Known rows, with every step that occurs
balupig > fataz > dopuf: [-16 2 -8 -6 -41 -9 -1 20 -10 -10 -11 21 -4 2 -26 20 -6 -17 -24 19 -19 -5 -1 -12 -11 17 3 21 12 -5 16 -21 8 8 10 1 1 -22 19 0 -29 20 22 -7 -6 -18 -3 6 4 4 -7 20 0 -25 -10 38 6 -3 5 18 -9 3]
pini > balupig > fataz > dopuf > gafin > lopa: [-27 -12 -2 7 -47 2 -8 32 -28 -7 2 35 1 6 -27 34 -24 -27 -43 34 -6 -7 -27 -14 7 26 -14 4 33 -14 11 1 -19 18 27 2 26 -32 6 -3 8 7 23 2 -22 -23 1 4 2 16 -30 35 2 -14 16 15 27 -15 1 7 -12 8]
gafin > lopa > dopuf > pini > fataz > balupig: [-8 25 -19 14 -14 10 8 28 -1 -13 -20 51 28 -2 -49 25 -3 -39 -29 28 -7 11 -8 6 19 18 -18 -38 21 9 -23 8 -50 -4 31 10 -6 -7 -15 0 14 -1 -13 26 -1 -12 13 8 15 19 -20 28 7 0 -18 5 -5 -28 -1 9 14 -5]
balupig > fataz > pini > dopuf: [7 33 -13 -13 -22 -15 -1 19 2 -11 -12 33 9 -16 -50 1 10 -17 -26 17 -19 -4 8 -6 2 16 -15 -1 2 -4 0 3 -16 0 13 11 20 -4 20 -8 -13 23 -9 -3 -7 -16 16 33 14 0 -2 21 -6 -24 -26 36 23 12 1 17 -5 -12]
balupig > pini > fataz: [-16 -2 -5 1 -2 -1 -22 11 9 -9 -22 6 -8 -19 16 22 5 -18 -7 -13 7 4 -9 6 -4 6 -31 -29 14 8 4 20 7 8 3 10 16 1 8 8 -11 -11 -3 23 -11 -3 11 4 -2 5 3 33 6 -14 -28 27 -7 -4 4 -5 9 -4]
dopuf > lopa > gafin: [-33 -11 10 -16 0 -3 2 5 -4 -18 20 17 11 -5 -32 -14 -6 -12 -2 -3 -3 -22 -14 13 -4 -6 3 11 0 -12 -2 16 1 -3 -15 1 16 0 -21 -1 -11 0 -15 0 11 -8 9 10 -11 10 -1 -19 1 19 7 -18 3 -10 -5 3 10 11]
fataz > balupig > pini: [-1 18 -9 -2 -4 2 0 33 10 -7 -30 21 -14 -16 13 13 5 -25 -8 -2 18 -13 -4 -3 -3 11 -25 -13 12 5 -8 6 -11 5 18 15 14 9 -2 1 -1 -7 -6 15 -7 1 -1 -5 3 -9 -3 19 15 6 -19 25 1 18 -4 6 1 12]
balupig > fataz > pini > dopuf > gafin > lopa: [-5 11 -11 -7 -26 -9 4 29 -3 -2 3 30 6 -6 -79 13 -11 -12 -27 53 -6 11 -9 -12 24 24 -28 -3 14 -7 -4 14 -14 -2 17 11 33 -15 14 -1 5 15 -13 -1 -20 -13 10 22 14 4 -10 24 -13 -10 3 17 39 8 -4 19 -1 -9]
pini > balupig > fataz > dopuf: [-15 7 -7 -1 -43 -3 -14 19 -19 -18 -10 34 0 -7 0 20 4 -33 -44 2 -20 -23 -11 -7 -13 23 6 1 22 -14 16 -11 -13 21 22 3 10 -22 14 -12 -11 12 33 0 -9 -25 7 17 3 11 -20 25 13 -29 -12 35 13 -10 8 7 -17 8]
dopuf > pini: [10 13 -9 1 16 2 8 4 15 1 3 11 0 -2 -34 -13 -5 -10 2 -17 -9 -12 7 -1 16 11 -9 -16 -8 -10 -21 4 -7 3 12 -1 -7 15 -14 -3 -2 -7 3 8 6 -1 10 -6 -2 -3 -5 17 1 5 -13 -9 -14 -6 -4 5 20 -4]
gafin > dopuf > balupig > fataz: [-5 11 -23 -3 -23 1 -15 25 -12 -6 1 24 9 -1 -16 10 -20 6 -37 26 -3 -12 -4 -12 -4 14 -21 1 24 8 10 -1 -25 9 -10 20 -7 -10 -1 9 -1 -16 23 3 0 -17 -4 13 22 25 -11 53 -16 0 0 20 -9 -4 -2 26 -21 14]
lopa > dopuf > balupig > fataz: [-11 15 -11 -10 -24 6 -16 13 -7 -13 1 38 31 -15 -23 7 -15 -15 -33 29 -2 -15 -3 -1 -15 0 -16 18 8 -3 1 13 -42 17 1 11 -5 -4 11 0 4 -4 20 13 -7 -34 -10 23 9 15 2 17 7 2 -6 1 3 -2 9 1 -7 4]
lopa > dopuf > pini: [21 13 3 -4 2 0 17 4 19 -3 5 30 16 -18 -55 4 -7 -21 -13 10 -21 -7 12 11 9 4 -3 -15 -3 -11 -17 -1 -25 -5 35 -7 -6 12 1 1 13 1 11 8 -8 -19 10 0 -12 -7 5 7 19 3 -4 -15 -8 -12 5 -7 19 -4]
fataz > pini: [13 23 4 -3 7 -7 5 16 15 1 -12 4 2 -4 -29 -3 6 -9 0 -5 -13 11 -5 -2 2 8 -16 -2 -4 3 -7 5 -19 -5 3 2 3 12 -7 -4 12 6 -14 2 6 -15 2 10 4 -7 3 0 2 4 -13 12 14 16 -3 16 10 -5]
dopuf > pini > fataz > balupig: [-17 29 -20 9 1 2 2 18 1 -11 -21 27 -3 9 -2 11 5 -42 -18 -17 1 -13 -4 -2 14 20 -13 -30 6 2 -18 2 -23 10 14 13 -10 1 -33 -12 -4 -13 -25 24 12 5 24 9 16 21 -31 42 -1 5 -36 12 -15 -22 -1 2 -2 -6]
gafin > lopa: [-5 -8 -9 9 -3 6 2 8 -7 6 -2 8 15 8 -25 -5 -9 10 1 17 5 15 -12 1 10 1 -15 -10 10 9 -7 6 -11 -5 -4 2 1 -6 -3 10 9 3 3 -3 -4 4 -4 0 6 1 1 2 -8 -5 14 -1 1 0 -11 19 15 5]
dopuf > gafin > lopa: [-13 -18 3 6 -1 5 5 13 -9 9 12 1 0 7 -25 13 -23 6 -1 34 14 18 -19 -7 22 6 -15 3 11 -1 -1 14 -3 -2 3 0 14 -10 -6 9 16 -3 -11 1 -14 4 -6 -12 0 8 -11 4 -10 14 27 -21 16 -5 -4 0 6 1]
pini > balupig: [-5 5 5 7 -5 6 -10 -2 -9 -10 3 16 6 -5 25 4 7 -12 -16 -18 -6 -16 -11 8 -3 3 -1 -15 9 -4 -3 6 -23 11 14 0 10 1 -6 -11 20 -2 11 10 -2 -7 6 11 -1 9 -12 7 10 -3 -4 -2 9 -10 2 -12 -10 2]
balupig > pini > dopuf > lopa: [-11 5 -23 -27 -13 -5 -6 16 15 -16 1 51 5 -32 -33 -3 7 3 -15 10 -8 -27 -6 0 -7 -6 -23 -10 18 -11 -18 18 17 -3 26 10 34 -2 16 -9 -11 -6 1 -1 -17 2 25 22 -8 -12 17 17 15 -11 -33 22 1 9 6 -8 22 10]
gafin > lopa > dopuf > mimo: [-8 -4 -3 -1 -15 12 12 9 -7 -3 0 34 31 -23 -77 -1 -18 -8 -4 39 -3 14 0 20 10 16 3 0 3 7 -9 1 -34 -1 4 4 1 -2 3 15 18 -6 25 -3 -6 -22 11 7 -3 4 -2 -1 -1 -10 29 -21 7 -18 -16 -16 34 1]
fataz > dopuf: [-1 -1 1 -4 -22 -8 7 13 -3 -7 -10 19 -5 4 -16 19 3 -14 -15 20 -16 -8 -6 -13 -6 9 13 12 18 -13 2 -17 3 -9 16 -2 1 -13 8 -6 -8 16 7 -14 -6 -16 -2 0 -4 -9 -1 12 9 -13 -10 10 5 -6 5 8 -4 5]
pini > fataz > balupig > dopuf > mimo: [-45 17 -15 -2 -31 2 2 33 -25 -24 -36 30 4 -13 -3 0 2 -30 -17 13 10 -10 -6 0 -6 27 1 -10 7 24 0 -12 -38 17 6 25 8 -17 -16 5 -19 -24 7 20 0 -18 26 30 19 20 -38 50 -8 -6 -14 21 5 -34 -4 -23 -10 -13]
lopa > gafin: [-13 -10 18 -3 6 -6 7 1 -7 -14 8 -4 1 1 -12 3 -2 -22 -1 -1 6 -12 -1 11 1 3 6 0 -1 -11 7 1 -9 -4 -9 4 14 4 -9 10 -4 11 -11 -2 3 -10 -2 -6 -11 9 -4 -20 -3 10 20 -23 14 -9 -6 1 -8 1]
balupig > pini > dopuf > gafin: [7 -5 2 -19 -11 -8 4 14 8 -6 -2 23 -19 -25 -11 23 -3 -18 -17 29 15 -14 -1 -9 10 10 -21 -10 19 -18 -10 12 9 -8 38 8 39 1 19 0 4 0 -6 6 -32 -3 11 -4 -13 -11 1 24 18 -1 -4 -5 21 8 10 -25 -5 -2]
pini > dopuf > gafin > lopa: [-5 -13 -4 -4 -14 -1 9 10 -15 1 16 20 3 8 -38 19 -10 -2 -19 55 8 6 -12 -11 23 13 -8 -2 25 -13 -11 8 -6 -13 24 3 28 -15 11 -2 14 7 -13 -7 -25 3 3 3 4 4 -14 10 1 1 15 -21 28 -11 -3 -7 -6 -3]

Rows
[-22 21 -8 10 -14 0 -9 16 -16 -13 -23 14 -5 9 25 25 11 -35 -18 1 9 -5 -9 -4 -3 11 -3 -13 15 13 1 1 -16 7 1 15 -2 -14 -15 -9 0 -9 -28 20 8 5 7 16 18 22 -30 22 -3 1 -26 18 -2 -17 1 -2 -19 -1] | pini > fataz > balupig
[-3 17 -21 -6 -25 -8 7 22 6 -7 -9 32 -2 -1 -58 3 -11 -26 -22 4 -24 -17 6 -13 5 24 -7 1 3 -15 -1 -15 -2 9 26 3 -6 -6 3 -4 -29 7 18 -2 1 -20 13 0 2 0 -12 39 0 -22 -23 28 -8 -9 0 25 10 -1] | balupig > fataz > dopuf > pini
[-5 33 -10 7 -12 0 7 21 2 -19 -17 43 12 -8 -26 30 6 -52 -31 12 -11 -5 3 5 9 16 -2 -28 13 0 -16 2 -42 0 37 12 -11 1 -13 -10 8 -5 -14 26 0 -15 18 12 9 16 -23 28 10 4 -34 6 -12 -29 7 -9 2 -8] | lopa > dopuf > pini > fataz > balupig
[-45 -15 14 -17 -18 3 -5 18 -16 -35 14 39 20 -19 0 -20 0 -13 -28 -8 -10 -40 -27 11 -19 -5 0 -12 14 -9 0 6 -39 8 15 7 41 -11 -14 -3 -7 -3 14 11 -7 -19 12 31 -8 11 -8 -1 12 17 8 -3 23 -21 7 -4 -10 2] | pini > balupig > dopuf > lopa > gafin
[-12 10 -10 -16 -11 0 -11 35 4 -9 -21 41 0 -15 -1 13 -7 -16 -26 14 4 -34 -21 -20 -16 8 -31 15 30 -9 -15 8 -22 6 18 15 11 7 3 -2 2 -14 14 5 -7 -31 -7 3 -4 -12 5 42 25 0 -28 10 7 11 10 8 3 19] | fataz > dopuf > balupig > pini
[-6 10 -13 -14 -15 -5 14 -2 -13 -10 1 32 11 -18 -45 -11 4 -19 -8 19 2 -17 10 9 7 20 16 1 -1 -7 -12 -6 -11 1 6 10 10 1 2 -5 -2 -1 11 -8 -4 -12 26 22 2 4 -17 20 -4 -21 3 -16 11 -19 -10 -35 5 -3] | pini > dopuf > mimo
[5 13 -6 8 8 6 4 0 8 -5 3 26 8 -6 -8 -5 2 -24 -16 -34 -11 -28 -9 3 13 10 -11 -31 4 -15 -21 6 -29 14 28 -3 3 17 -18 -15 19 -14 11 17 3 -10 19 4 -3 6 -16 22 10 2 -16 -11 -4 -12 -1 -8 5 -1] | dopuf > pini > balupig
[3 36 -19 -4 -12 -5 -13 37 1 -3 -10 31 14 -5 -47 7 -13 -2 -37 27 -19 -5 -10 -17 -1 23 -37 2 17 9 4 8 -40 3 -7 20 -1 0 -2 4 9 -10 10 6 5 -31 -3 26 23 15 -8 55 -14 4 -16 33 2 10 -5 43 -14 7] | gafin > dopuf > balupig > fataz > pini
[-18 -7 5 -10 -37 -11 1 24 -13 -5 0 15 -23 3 -28 29 -20 -26 -26 34 -7 -7 -5 -20 3 22 3 27 14 -19 20 -13 14 12 17 0 11 -27 12 1 -21 13 11 -6 -15 -19 1 -3 -3 7 -14 23 0 -7 4 18 14 -5 8 2 -14 1] | balupig > fataz > dopuf > gafin
[1 -14 18 -1 -4 -12 12 12 -11 -13 5 -3 -3 -3 -24 23 -8 -15 -15 24 -11 -4 0 9 6 11 6 -15 18 -2 18 -12 -8 -18 4 7 14 -2 -3 18 -1 11 3 -10 -5 -11 -1 -9 -5 12 -6 6 -5 4 28 -11 3 -18 -5 15 -18 8] | lopa > gafin > dopuf
[-12 11 -8 5 -22 8 -19 5 -11 -11 3 18 7 -9 15 4 -1 -17 -25 -23 -6 -17 -6 7 -5 13 -7 -8 3 -2 12 7 -21 28 4 1 11 -8 3 -6 0 -3 24 14 -4 -11 7 19 5 17 -17 17 0 -16 -5 19 6 -2 2 1 -15 1] | pini > balupig > fataz
[-13 -15 17 -8 -21 3 -5 16 -15 -12 3 16 -6 -13 28 6 -6 -7 -28 11 4 -13 -22 -8 -3 4 -7 -8 15 -7 3 -1 -31 15 34 0 36 -12 2 -4 11 -8 16 18 -25 -14 2 12 -2 4 -22 20 10 18 15 -12 32 -14 16 -20 -29 -10] | pini > balupig > dopuf > gafin
[-44 -3 -6 7 -32 3 -2 42 -24 -10 -22 18 -4 9 3 26 -14 -14 -30 43 21 17 -26 -18 10 17 -24 -14 33 17 0 3 -33 6 19 20 26 -32 -10 6 -1 -10 -17 24 -24 1 1 13 22 21 -36 42 -5 16 4 13 22 -25 3 4 -21 -12] | pini > fataz > balupig > dopuf > gafin > lopa
[10 24 6 7 3 1 -6 14 7 -4 -8 17 6 -11 -4 0 15 -22 -18 -18 -21 -5 -16 3 -2 8 -15 -13 7 -3 -12 12 -40 7 14 1 14 8 -11 -14 33 1 -1 9 1 -22 8 17 0 0 -9 5 10 2 -16 16 23 7 -2 5 -3 -5] | fataz > pini > balupig
[-31 14 -10 1 -30 -4 -5 30 -16 -20 -33 21 0 0 32 11 12 -22 -27 14 6 -1 -11 -13 -12 8 -8 -19 19 18 3 -11 -28 7 15 20 14 -23 -4 0 -18 -6 -6 24 -8 -3 6 25 25 12 -24 36 3 2 -26 35 5 -22 10 2 -27 -12] | pini > fataz > balupig > dopuf
[-8 -11 15 -7 -4 -8 20 13 -18 -16 4 8 -2 -16 -60 9 -18 -19 -6 26 -7 -7 6 23 12 31 16 -4 7 0 13 -14 -18 -6 -6 13 10 3 -18 23 3 -7 18 -11 4 -23 19 -5 -9 20 -17 19 -17 -1 42 -29 4 -32 -21 -7 -1 10] | lopa > gafin > dopuf > mimo
[-4 -7 -12 -8 -13 -4 -2 17 2 -4 13 22 0 -2 -40 6 -9 22 -17 24 -26 -6 -8 -1 -1 4 1 -7 20 3 0 -5 10 -12 7 5 1 -15 -2 2 0 -14 8 -10 -2 0 14 10 4 9 1 20 -10 2 -1 22 -18 -11 -5 18 10 17] | gafin > dopuf > lopa
[-16 14 -9 -3 -24 0 10 32 -11 -13 -27 23 -3 -3 17 -5 8 -1 -20 21 8 -7 -4 -15 -10 4 -1 -3 11 15 -1 -21 -31 3 21 16 12 -11 1 1 -15 -1 3 10 -6 -1 -4 14 18 -3 -14 17 7 10 -11 22 13 -3 5 7 -23 0] | fataz > balupig > dopuf
[-6 5 -7 2 -10 13 -3 14 -11 -5 4 42 42 -7 -35 3 -15 3 -26 45 6 0 -21 1 -3 -5 -21 4 22 3 -17 21 -57 -6 7 9 -3 -1 3 3 34 -6 10 7 -6 -25 -18 12 8 9 7 5 12 11 11 -24 10 -2 2 10 12 12] | gafin > lopa > dopuf > balupig
[-5 19 8 -6 -12 -4 -4 29 4 -16 -20 28 14 -19 -2 -15 14 -15 -27 -4 -25 -7 -18 -3 -11 5 -19 -16 11 8 -9 -1 -53 7 27 6 31 4 1 -7 12 -1 18 17 -9 -28 6 30 5 -7 -3 21 10 2 -15 26 29 3 10 10 -14 -15] | fataz > pini > balupig > dopuf
[-7 29 -13 0 -19 8 -13 37 0 -7 -9 50 47 -18 -75 1 -16 -12 -36 44 -12 6 -18 -3 -2 9 -42 10 14 8 -12 26 -67 6 -2 14 3 1 6 6 23 6 11 14 -4 -43 -12 31 18 8 8 22 0 -1 -4 11 19 12 -3 33 16 3] | gafin > lopa > dopuf > balupig > fataz > pini
[-28 9 -11 -8 -44 0 -7 19 -24 -18 -12 44 4 -18 -33 5 -7 -42 -32 0 -17 -26 -8 10 -9 39 11 11 5 -11 12 -17 -26 31 14 7 7 -19 -3 -5 -9 -3 45 -4 1 -36 25 24 0 18 -30 40 4 -36 -1 19 14 -22 -11 -16 -2 6] | pini > balupig > fataz > dopuf > mimo
[-13 9 -10 -7 -17 0 -3 20 -12 -10 -8 31 7 8 -6 8 -4 -16 -32 26 -4 -27 -21 -23 -12 9 -2 28 25 -15 -11 -3 -26 0 6 8 -7 -6 -6 -12 8 -4 3 -5 4 -26 -9 11 6 2 -7 29 21 3 -19 -3 8 -4 6 5 -11 12] | fataz > dopuf > balupig
[-3 24 -14 -23 -9 -12 5 16 14 -11 5 44 16 -14 -63 -11 15 -4 -18 15 -30 -14 -11 -3 2 5 -11 3 9 -13 -25 14 -8 -12 14 7 20 -2 0 -22 3 6 -24 -8 0 -10 25 38 5 -8 4 5 8 -2 -40 21 19 9 1 8 14 -4] | fataz > pini > dopuf > lopa
[-4 6 -11 11 -6 7 0 9 8 -11 -2 38 33 -8 -59 18 -12 -22 -18 26 -19 20 -7 12 21 2 -20 -41 15 4 -15 16 -31 -8 27 2 0 -3 -1 5 12 2 1 20 -12 -14 14 6 4 13 -5 24 1 -11 -6 -5 -9 -32 3 5 28 -13] | gafin > lopa > dopuf > pini > fataz
[-25 22 -8 -27 -23 -20 3 23 -1 -32 10 49 22 -20 -83 -13 2 -29 -29 17 -23 -28 -6 7 -2 13 -10 10 1 -20 -6 14 -15 1 0 12 36 -7 -3 -9 -25 23 -19 -5 3 -23 24 42 1 11 -1 -3 -6 -3 -16 20 26 2 -2 22 1 0] | balupig > fataz > pini > dopuf > lopa > gafin
[-13 0 12 1 -12 5 1 42 -5 -3 -8 24 9 -10 -25 -3 -10 -1 -28 27 -8 10 -35 -13 8 12 -37 -17 23 2 -11 17 -55 4 35 5 44 -8 -3 3 30 -3 3 17 -24 -24 -1 16 4 -1 -14 25 7 17 13 5 44 -4 2 16 -7 -12] | fataz > pini > balupig > dopuf > gafin > lopa
